Each row comes from the steps of one walk. Every step used is in the known rows, and no mark comes twice. Write the walk behind each row, first mark first.
Known rows:
baga sudu: 8.2  -4.6  -4.3  3.6  -9.9  14.4  -12.4  -10.5  18.4  5.0  -9.8  11.0  10.9  11.8  8.3  3.7  -5.7  -6.7
pegi kitas baga sudu geror todip: 11.0  4.9  0.4  18.2  8.7  8.5  1.2  -10.7  -11.2  11.5  14.4  -28.5  1.1  -0.3  5.0  -21.4  -21.7  -11.0
baga sudu todip kitas: -4.3  9.9  -1.2  17.0  1.2  -5.2  -11.2  8.3  3.1  3.9  -2.6  -3.2  28.3  6.6  9.5  11.8  -15.6  1.6
pegi kitas baga sudu todip: 16.5  10.9  9.7  -2.8  1.5  9.1  6.8  9.4  -4.7  15.0  17.4  -32.6  5.0  14.6  2.9  -23.0  -16.6  -25.0
geror baga sudu todip: 5.8  6.6  -0.4  11.0  -1.9  4.2  2.2  3.9  4.0  11.2  -9.6  -9.9  0.6  -14.4  2.0  -7.9  10.2  -13.6
kitas baga sudu geror: 13.5  13.6  4.4  3.4  -4.9  23.7  -20.2  -23.8  1.5  5.7  -5.5  -4.1  10.9  0.2  1.2  -17.4  -14.8  4.5
sudu geror: -16.0  -9.1  3.0  16.9  -10.0  3.5  -20.6  -26.0  -2.5  -9.5  5.0  15.1  27.9  -8.9  -6.0  11.7  10.5  19.7
todip kitas: -7.6  -15.0  -11.0  3.5  12.7  -23.2  13.1  -3.9  -5.0  -11.5  13.1  17.2  30.1  4.9  -5.5  3.7  -6.6  3.1
sudu todip kitas: -21.2  -0.6  1.5  9.6  9.8  -24.7  4.9  12.8  -10.4  -6.9  6.9  3.9  27.0  -3.5  -1.9  14.9  -0.6  8.7
kitas baga sudu todip pegi: 8.9  24.6  10.9  -23.5  1.5  8.4  -9.7  9.2  2.1  8.4  -15.9  -16.7  -36.8  14.5  7.4  0.8  -6.2  -3.1
sudu geror todip: -26.5  -11.8  -0.6  28.5  3.7  -5.5  -12.8  -21.1  -6.1  -7.2  -8.1  8.6  3.7  -25.6  3.1  19.2  6.9  24.8
kitas baga: 5.7  -3.3  3.1  -20.4  7.6  -0.2  13.6  -7.6  -1.5  -1.4  -1.4  3.7  -11.6  0.7  -5.6  -20.4  -0.8  -5.4
sudu kitas baga: 1.0  -8.2  -4.2  -34.2  -0.6  -22.2  19.6  5.6  9.6  7.4  21.0  4.6  10.5  -0.9  -32.1  -17.5  -6.9  8.0
todip baga sudu: 6.8  0.6  2.4  -1.0  -7.2  7.3  -3.4  19.6  23.9  -1.3  -14.9  23.5  -9.1  12.9  -4.4  3.0  -0.4  -15.7
geror todip pegi baga: -7.2  -13.6  -8.3  -9.4  12.2  -7.0  23.4  18.6  -6.0  -15.2  -25.0  13.0  -53.4  1.1  8.1  14.4  15.9  5.0
geror baga: 2.3  -16.7  -7.6  -2.8  7.4  -8.3  22.2  -7.8  -1.5  -2.7  2.1  8.2  -1.9  -13.4  -10.7  -16.3  21.1  -13.2
pegi sudu todip: -11.6  -1.4  7.7  -10.8  -18.1  4.5  -4.9  5.4  3.5  -3.3  2.0  12.5  12.2  -26.2  20.5  15.3  23.8  -2.0
sudu todip: -22.5  -2.5  11.6  0.9  -3.2  -7.1  -3.9  8.5  0.3  -1.7  -5.5  3.6  5.7  -7.3  0.5  16.9  14.5  5.9
kitas baga sudu geror todip: 3.6  12.7  1.7  15.0  6.4  15.9  -14.4  -20.0  -2.3  8.6  -16.0  -9.9  -9.1  -13.4  9.9  -11.9  -18.5  10.1

Write each row's walk:
-10.3  0.7  -4.0  34.8  -3.8  12.9  -26.8  -22.5  5.9  3.6  -17.6  2.7  6.8  -11.7  13.4  16.0  -8.6  16.1 -> baga sudu geror todip
8.5  -0.6  -14.0  38.6  6.2  12.2  2.1  1.3  -10.1  -9.2  -13.1  9.7  28.1  -6.7  11.4  -7.9  -16.0  8.9 -> pegi baga sudu geror todip kitas
12.9  4.6  2.2  9.4  -11.9  25.7  2.8  21.8  3.8  -0.2  -21.1  5.5  13.6  4.5  9.7  -7.9  1.7  -8.4 -> pegi baga sudu todip
-21.9  -13.2  -5.8  -10.2  13.4  -19.6  7.8  2.4  0.7  -8.3  -19.1  8.1  -57.1  -0.4  8.0  30.1  13.1  10.7 -> geror todip pegi
5.8  -7.8  -11.9  -9.0  -16.6  -6.3  -6.5  1.9  27.2  13.0  11.5  10.3  27.4  9.7  -15.8  5.0  -12.6  5.3 -> baga sudu kitas
-25.5  -5.5  5.1  26.5  5.4  -8.4  -4.7  2.9  -0.6  -13.0  -11.6  19.2  -12.9  -23.3  -4.9  17.5  12.1  17.9 -> sudu geror todip baga
-4.1  10.6  15.9  -27.4  4.0  -12.2  9.4  20.9  -14.3  0.2  15.9  -28.0  -32.7  18.0  -2.5  6.2  8.1  -9.1 -> sudu todip pegi kitas baga
-6.5  3.5  9.2  -17.2  -5.0  0.8  7.5  29.8  -7.9  -13.5  -13.2  5.1  -26.3  10.5  2.0  16.7  24.0  3.9 -> sudu todip pegi baga
14.4  -8.0  -16.2  -6.2  -6.2  -11.8  14.1  2.0  15.1  14.8  11.7  1.2  17.6  -7.6  -22.9  -16.8  1.6  -9.7 -> geror baga sudu kitas
11.7  13.9  -5.2  11.5  11.4  -0.1  -8.7  -18.3  -9.7  -2.0  9.7  -3.8  33.3  4.3  -0.3  -18.3  -29.9  7.8 -> todip kitas baga sudu geror
-6.0  -8.8  -1.5  18.2  -1.5  -0.9  -4.1  -25.4  -10.3  -7.0  8.2  6.6  21.2  -22.6  -11.9  -8.2  20.4  7.7 -> sudu geror baga
2.2  12.1  6.8  -5.4  -10.2  4.0  -15.4  15.5  3.5  8.5  5.3  -20.4  -13.8  27.2  9.9  22.1  0.3  -12.2 -> baga sudu todip pegi kitas
-9.6  1.4  4.3  3.0  13.3  -10.6  -0.3  -9.8  -20.5  -6.3  10.5  -20.2  -31.8  -3.1  0.5  6.8  1.7  10.4 -> sudu geror todip pegi kitas baga
7.1  -9.9  -3.9  -26.3  -3.9  4.6  15.4  15.4  -2.8  -18.1  -9.6  19.3  -28.9  21.5  -1.2  6.3  20.1  -2.3 -> todip pegi baga
25.9  1.3  1.5  -7.7  2.0  10.3  12.5  -2.7  -0.2  12.1  20.4  -21.8  5.7  20.0  0.5  -30.4  -19.7  -29.4 -> pegi kitas baga sudu
7.4  0.1  -5.2  -62.5  -12.7  -14.7  9.4  9.0  7.9  -3.2  21.5  9.7  -24.8  -1.7  -6.3  6.4  12.7  5.0 -> todip pegi sudu kitas baga
20.4  6.7  4.7  7.5  -3.7  15.5  -5.4  -14.5  -6.0  8.3  25.2  -23.9  22.4  13.9  -0.6  -26.2  -19.0  -16.3 -> pegi kitas baga sudu geror
